In the rows, zero is written as 128.
Known rows, with every way that one mark hangs from another
k_158[k_212[k_54[k_379] k_446[k_67] k_974[k_336]]]: 128 142 115 158  82 175 135 180  91 110 122 145 139 134 168 165 124 138 146  57  78 123 146 122 167 132 166 102 181 111 153 100 136 132 123 210 179
k_596[k_67[k_446[k_212[k_974]]]]: 144 141 143 166 114 135 101 142 112 144 143 145 137 118 130 127 121 152 107  64 144 124 142 121 107 137 138 129 130 181 157  90 145 120 115 171 148
k_974[k_336]: 122 139 116 126 119 134 136 119 111 146 129 133 141 126 131 115 139 115 122 120 119 135 122 138 167 157 133 131 154 140 140 113  99 142 137 148 143
k_212[k_446]: 104 123 114 158 146 137 135 109 140 111 100 141 122 139 124 136 127 156 126 103 125 100 143 119 109 127 132 122 129 134 128 130 141 144 120 166 135
k_446[k_336 k_355 k_632 k_906]: 103 138  83 151 158 145 145 125  67  86 173 164 163 121 133 106 145 130  62 109  99  53  88  99 161 106 208 127 142  84 106 113 124 152 140 148 176
k_158[k_212[k_446]]: 108 134 122 144 135 149 146 122 109 124  83 128 113 118 151 150 127 143 142 114 129 117 122 109 136 129 140 113 144 130 148 112 128 150 125 154 133
k_355[k_446[k_336 k_632 k_906]]:  93 129 107 161 152 131 190 164 118 146 128 146 130 119 107 106 135 137  74 126  84  67  96 111 140 111 179 125 159 147 107  84 120 138 121 117 173
k_67[k_446[k_336 k_355] k_596]: 120 152 103 187  83 135 124 132  89 128 114 160 162 138  75  55 115 159  72  82 112  67  89  93 145 133 162 139 165 147 123  74 143 167 131 238 139
k_336[k_446[k_67 k_355 k_379[k_54[k_212]] k_632]]: 106 147  82 175 141 153 151 105 111  76 173  87 112 146 133  93  92 113 116 109  98 109 141  71 149 107 212 114 128  89 131 126 136 146 102 182 197
k_379[k_54 k_446[k_212[k_974[k_336]] k_355 k_906]]: 155  85  71 217 151 155  86 147 111 111 168 175 160 154 134 124 166 123  98  58  93  58 125 102 151 138 191 145 138 121 117 139 205  97 133 101 186
k_336[k_974]: 153 148 120 132 131 129 145 134 128 120 157 135 139 142 142 130 122 135 151 109 103 124 135 107 140 113 148 138 111 137 139  88 156 120 143 132 123
k_355[k_446[k_336[k_974[k_212]] k_379[k_54] k_632]]: 115 142 114 187 144 140 181 141 103  92 121 115 108 162 118  91 113 137  98 126  77  69  95  85 144  92 209 132 116 131 110  69 122 164 140 169 180
k_355[k_446[k_67[k_596] k_212[k_974] k_336 k_379]]: 124 160 121 217 132 154 155 170 129 153  86 127 144 124 110 143 132 145  85  89  72  86 123  91 133 101 165 155 189 140  99  64 167 100  91 207 176
k_355[k_446[k_906]]: 115 118 116 136 153 114 158 169 153 166 118 144 135 103 116 124 139 132 103 122  96 104 117 125 142 133 142 136 155 158 112  96 142 114 109  75 149
k_158[k_212[k_54 k_446[k_355] k_974[k_336 k_632]]]: 117 167 112 136 100 179 102 168  53  90 148 123 152 120 161 134 110 138 131  78  79  87 111 110 186 126 183  90 137  90 150  90 118 151 153 190 164
k_336[k_446]: 106 135 108 145 137 134 152 125 145 144 135 112 104 134 119  92 110 113 140 127 104 115 156 103 141 129 144 123 139 136 126 118 141 121 111 141 141
k_336[k_446[k_212 k_906]]: 111 121  90 175 159 155 132 147 142 161 130 125 123 104 130 113 145 103 123  96  96  96 159 109 150 126 157 131 178 159 118 122 173  75  91  95 156
k_632[k_446[k_379] k_974]:  91 106 114 147 146 154 168  75 130 142  99 135 122 158 140 147 134 134 117 141 145 104 118 124 139 134 145 118 147  97 114  72 124 164 135 196 120
k_54[k_379]: 135 114 128 123 111 133 144 139 143  89 142 156 116 152 140 130 120 125 127  98 116 154 125 146 119 113 124 111 153 128 128 146 126 145 118 149 141
k_212[k_54[k_379] k_974[k_632[k_446]]]: 134 127 128 145  73 170 105 190 109  66 190 137 131 163 152 126  93 137 134  72  67 100 129 146 139  92 162  79 143  91 143 107 143 129 148 164 158
k_632[k_446[k_906] k_974[k_336]]:  93  84  86 157 146 161 161 106 124 192 116 170 154 136 151 139 162 111 113 115 128  89 110 142 187 172 149 126 198 138 127  74 123 141 130 141 140
k_54[k_212[k_446]]: 113 111 122 167 146 157 141 124 150  98 131 136 149 142 126 114 117 121 140  83 135 123 126 125  99 115 141 108 139 139 140 147 115 169  98 153 151
k_212[k_54[k_379] k_446[k_906] k_974[k_336 k_632]]: 112 131  99 164  91 186 102 187  96  72 170 169 160 139 135 118 124 160 116  25  55  67 150 157 163  97 187  78 160 115 133 112 140 127 132 180 189
k_446[k_212[k_974] k_632]: 134 156 120 162 140 161 145 147  88  92 165 120 131 132 157 156 131 129 115  88  96  93 123 119 116 110 159 116 165 144 142 104 145 103 126 148 148
k_67[k_446[k_212[k_974] k_906] k_596]: 137 142 102 208  97 151 113 167 107 154 108 164 167 104  97  96 143 170  94  38 100  60 129 120 134 123 150 137 209 201 140  58 193  91 105 162 138
k_632[k_446]: 114 109 113 154 138 127 145 104 145 131 118 136 113 146 152 141 123 127 131 128 123 115 119 118 132 143 125 130 153 120 149  98 140 144 137 134 122
k_596[k_67[k_446[k_212[k_974] k_336]]]: 136 139 139 189 114 143 103 142 101 146 136 157 143 126 124 116 124 148  92  67 141 105 132 112 110 128 152 134 132 172 143  93 142 129 120 197 158
k_158[k_212]: 127 138 133 120 120 141 139 137 100 138 104 118 118 110 154 144 127 122 144 134 129 139 110 116 151 129 135 118 142 126 148 111 118 137 133 124 129
k_67[k_446[k_355 k_632[k_974[k_336]]] k_596]: 109 161  99 149  80 152 162 121  66 133 140 142 157 139  83  62 117 157  73  81 115  71  87 114 161 157 170 109 187 170 141  43 110 178 131 241 142
k_355[k_446[k_67 k_212 k_336]]: 121 125 119 206 144 155 143 187 143 178 105 125 131 118 127 159 141 105  94 117  87 113 108 100 136 137 151 157 192 164 101 116 151  88  85 148 174
k_974[k_212 k_632[k_446[k_379]]]: 100 128 127 157 142 190  83 102 119  73 120  90 102 139 145 115 113 120 142 113 108  99 112 131 156 105 155 110 152 120 138 106 111 138 113 131 144
k_632[k_974]: 116 106 127 126 129 156 145 128 119 164 126 139 140 139 124 135 141 116 126 136 145 116 118 137 139 140 135 118 139 133 102 117 117 132 121 158 125
k_54[k_212 k_379]: 139 102 134 139 114 154 151 149 155  73 167 154 143 157 141 109 110  96 141  76 125 172 111 150 106 100 135  95 162 135 139 163 104 173  94 144 157
k_355[k_446]: 118 130 131 131 142 113 164 161 152 155 118 124 119 125 114 123 119 127 114 136 103 123 111 118 130 140 129 132 142 155 118  97 126 133 117 113 139
k_355[k_446[k_67[k_596] k_212 k_336]]: 127 130 120 217 124 155 147 193 142 189  89 123 135 119 108 140 139 119  89 100  82 102 107 102 135 131 147 155 210 178 106  96 157  91  79 162 176

Rows
115 142  91 178 158 145 136 109 112  83 137 167 154 160 135 121 124 147 109  88  99  69 115  79 137 115 177 142 113  98 112 109 157 165 141 214 148
k_212[k_446[k_336[k_974] k_355]]
115 136 110 190 136 158 163 218  95 141 145 140 150 117 122 127 147 126  71  90  55  49 108 113 141 106 197 120 177 144 101  76 147 101 122 129 189
k_355[k_446[k_212[k_54 k_974] k_336 k_632 k_906]]
120  97 122 163 129 162 156 136 165  60 147 164 137 166 136 117 110 118 139  54 122 150 122 143  91 101 138  91 163 138 140 164 113 184  88 174 163
k_54[k_212[k_446] k_379]
100  82 104 174 135 148 150  79 123 140  98 136 114 170 145 139 129 132 117 144 148  94 109 119 143 135 159 119 130 100 117  94 135 164 145 181 133
k_632[k_446[k_379[k_54]] k_974]
 89  60  85 219 150 171 153  94 118 146 102 170 152 161 140 115 147 119  97 122 142  60  95 115 153 111 197 122 149  94 100 103 134 172 133 173 166
k_632[k_446[k_336 k_379[k_54[k_212]] k_906] k_974]
137 107 126 174 118 168 117 160 138 131 137 117 126 149  93 133 158 125 112  90 108 104 158 129 101 125 145 115 140 132 112 130 165  95 117 131 151
k_379[k_446[k_212[k_54]]]
112 110 118 171 145 186 168 123 123 129 148 124 118 160 100 139 159 130 104 100 121  87 135 127  97 124 157 102 158 149 113 110 144 116 108 153 151
k_379[k_446[k_212 k_632[k_974]]]
118 180  74 161 172 179 118 124 108  85 186 108 138 115 144 102 118 123 121  78  58  79 144  75 182  77 215 121 129 115 119  73 188  89 115 133 162
k_336[k_446[k_212 k_355 k_379 k_906] k_974[k_632]]
107 121  77 212 144 157 113 129 119 127 102 174 169 123 114 132 147 160  83  62  97  57 132  92 147 119 178 151 174 113 105 117 175 124  93 195 180
k_212[k_446[k_67[k_596] k_336 k_355 k_906]]
112 154 118 166 126 181 115 143  99 109 120 125 126 112 167 171 108 155 157  85  96 102 129 102 148 106 159 108 154 123 156 105 152 114 113 166 153
k_158[k_212[k_446[k_67] k_974[k_632]]]
130 108 142 146  88 211  64 185 117  64 162  98 111 154 108  94 121 109 140  76  83 109 134 159 142  96 163  81 148 130 117 149 111 116 102 122 174
k_974[k_212[k_54[k_379[k_446]]] k_632]
132 144 123 160 147 137 153 180 134 159 129 134 140 123 141 143 134 113 111 100  80 110 108 116 146 149 136 142 180 170 124  85 142 108 114 130 150
k_355[k_446[k_212[k_974[k_336]]]]
135 117  94 223 105 172 104 162 108 143 123 128 150 143 148 153 140 107  86  83  87  86 109  94 158 144 168 148 207 101 124  97 171 111 114 200 173
k_632[k_446[k_67[k_596] k_212[k_54] k_336 k_355]]
129 145  81 160 153 160 102 144  86  94 189 170 181 122 140 104 134 127  95  92  79  59  90  89 185  88 209 139 116  92 104 103 160 126 145 131 164
k_446[k_336[k_974[k_632]] k_355 k_906]
152 143  74 199 128 154 115 158 104 139 152 175 194 118 128 124 148 139  94  63  73  71 121  78 185 105 201 171 170 108 107  80 193  97 107 168 182
k_446[k_67[k_596] k_336[k_974] k_355 k_906]
155 135 131 164 108 162  95 195  99 122 150 119 153 126 147 154 142 115 124  83  93 104 143 129 129 122 150 122 152 124 120 119 162  80 131 143 147
k_446[k_212[k_54 k_974]]
125 164 108 130 144 136 109  97 114  87 138 114 147 119 140 160 126 138 104 118 119 139 137  93 149 120 165 147 125  58 109 118 145 126 112 193 156
k_446[k_67 k_355 k_379]
116 119  99 157 123 195 126 134 110 178 124 121 151 143 122  98 143  80 133  93 106 104 130 119 205 175 162 136 209 154 104  93 110 124  80 196 168
k_632[k_974[k_212 k_336[k_446[k_67[k_596] k_355]]]]
 96 112  99 183 147 159 169 117 120 113 144 161 131 150  82 100 158 154  86 100 103  54 137 116 111  95 185 115 137 118 110 108 147 133 125 134 171
k_379[k_446[k_336 k_632 k_906]]
109 168 125 147 147 160 157 101  88  75 122  88 109 123 134 146 138 142  92 115 120 111 127 122 109  94 167 107 145 120 129 100 120 130 125 173 150
k_446[k_212 k_379 k_632]
 91 142 129 171 130 173 188 172  89 140 110 102 126 139 100 123 140 124  60 131  91  73  99 115 130 107 196 103 157 125  81  71 103 143 124 205 176
k_355[k_446[k_212[k_54] k_336 k_379 k_632[k_974]]]
149 167 105 185  63 156  97 181  70 129 140 141 181 127  99  82 127 147  82  39  85  73 112 110 162 153 163 129 194 162 140  55 161 125 132 227 149
k_67[k_446[k_212[k_54 k_974[k_336]] k_355] k_596]
136  96 123 138  86 152 126 181 136 104 154 149 131 153  99 114 145 135 111  78  95 117 159 153 118 107 157  94 139 108 110 135 147 119 124 132 167
k_212[k_54[k_379[k_446[k_906]]]]
107 152 124 184 122 134 169 148 140 159  74 120 129 127  87 116 122 153  84 121  90 102 122  98 135 106 159 148 164 129 101  71 135 133  98 200 170
k_355[k_446[k_67[k_596] k_336 k_379]]
136 150 137 132  80 167  82 197  87  96 184 111 148 131 128 117 103 141 133  95  78  89 137 137 145  94 167  90 106  96 128 110 136 106 150 144 151
k_212[k_54 k_974[k_632]]
134 101 120 157 114 154 147 137 170  97 150 159 112 169 115 143 134 135 129  77 106 148 155 135 102 113 133 118 164 126 124 145 158 120  92 158 161
k_54[k_379[k_446[k_67]]]
106 154  91 204 146 184  88 135  99  70 164 158 161 144 147 148 104 158 112  66  76  54 120  83 146  98 188 131 135  84 114 127 168 125 116 225 174
k_212[k_446[k_67 k_336 k_355] k_974[k_632]]
124 129  86 185 157 170 122 137 129  97 173 172 203 125 156 134 131 119 131  35  99 101 132 110 152 130 177 131 174 115 139 123 146 142  92 167 185
k_54[k_212[k_446[k_67 k_355 k_906] k_974[k_336]]]
141 107 113 164 122 162  89 195 107 150 131 128 157  92 133 149 173 112 101  86 103 100 143 144 145 124 160 122 167 140 110 133 163  63 113  81 160
k_446[k_212[k_54] k_906]
112 143 123 143 136 131 181 165 139 147 137 105 109 120 123 146 115 133 108 129  87 123 118 111 129 136 151 126 167 157 132  92 125 116  97 128 167
k_355[k_446[k_67 k_632]]
110 134 101 217 142 161 128 132 126 112 117 170 153 149 140 158 124 163 126  71  93  66 152  92 121 109 164 146 149 108 116 119 175 117 112 224 164
k_212[k_446[k_67 k_336] k_974]
141 116  95 203 153 148  91 136 100 101 115 149 151 115 155 149 157 146 103  80 107  74 139 115 140  88 186 141 132 113 110 122 194  82 130 113 167
k_446[k_212[k_974] k_379[k_54] k_906]
126 121 127 189 123 144 100 142 105 164 122 162 146 104 116 113 144 146  79  69 147 104 133 122 120 130 158 135 143 183 138 102 141 119 109 157 168
k_596[k_67[k_446[k_212 k_336 k_906]]]
111 149 114 173 114 154 142 134  93 114 137 120 122 120 115 115 128 143  95  94 119  97 111 116 115 138 155 114 177 186 148  97 136 123 121 170 136
k_67[k_446[k_212 k_632]]
104 124 109 149 144 149 141 127 110 132  83 144 127 102 152 152 142 148 134 102 123 102 126 113 145 123 150 115 153 133 143 110 141 135 119 124 142
k_158[k_212[k_446[k_906]]]
122 136  79 180 167 148 104 134 125  96 151 183 177 121 158 172 137 165 119  48  87  67 154  92 145 123 173 150 153  96 118 113 201  99 105 168 166
k_212[k_446[k_67 k_355 k_906] k_974]
127 147  85 184 156 145 115 119 107  88 152 115 123 147 150 107 112 113 115  98  89  84 142  70 154 113 190 136 122  93 112 117 179 116 127 178 166
k_336[k_446[k_212[k_974] k_355 k_379[k_54]]]
113 130 108 199 158 163 131 196 122 153 133 154 152 107 128 131 141 123  87  93  67  60  95 111 149 103 173 136 176 159  98  97 161  89 107 109 172
k_355[k_446[k_212[k_974[k_632]] k_336 k_906]]
 99 130 128 124 142 137 202 154 125 154 135 117 115 137 112 123 121 128 101 142 104 102  97 124 130 137 153 108 152 159 114  77 102 148 117 141 148
k_355[k_446[k_632[k_974]]]
133 121  70 210 138 147 134 128 125 141 138 173 168 139 153 137 139 135 103  75  80  69 113  79 178 125 183 164 186 103 133  61 194 119 121 165 165
k_632[k_446[k_67[k_596] k_336[k_974] k_355 k_906]]
109  96  95 148 152 180 126 101 107 144 135 146 153 163 168 130 148  74 124 110 123  97  87 122 203 194 153 136 199 118 119  83 101 167 122 182 144
k_632[k_446[k_355] k_974[k_212 k_336]]
123  90  95 209 134 152 125 128 103  73 150 142 140 166 136  92 109 117 110  96 126  83  87  99 120 113 192 111 109 115 133 171 122 185 130 159 186
k_379[k_54[k_212[k_446[k_336 k_355 k_632]]]]
127  84  91 217 132 163 141 123 105  64 187 147 139 194 102  68 121 114  93  95 115  67  88  88 110 103 213 108 100  96 121 161 132 189 135 157 200
k_379[k_54[k_212] k_446[k_336 k_355 k_632]]
108 115 104 186 148 137 152 179 148 183 111 153 145 105 115 137 145 127  91 118  86  94 117 105 152 127 164 156 176 147  98 106 153  96  91 115 179
k_355[k_446[k_67 k_336 k_906]]
148 104 142 134  94 170  90 181 120  88 135 117 125 149 132 113 136  96 140  85 100 131 139 151 145 126 147 111 161 126 112 144 111 123 107 137 161
k_974[k_212[k_54[k_379]]]
136 124 116 207 115 196 115 169 116 117 160 124 137 164  92 114 148 127 111  80  79  73 139 110 119  91 184 113 127 128 108 111 171  99 131 159 165
k_379[k_446[k_212[k_54] k_336[k_974[k_632]]]]
145 102 127 165 122 167 161 147 169  56 192 179 152 188 122 106 114 119 148  40 102 137 136 137  84  85 147  95 154 119 135 140 142 165  98 161 164
k_54[k_212[k_974] k_379[k_446]]
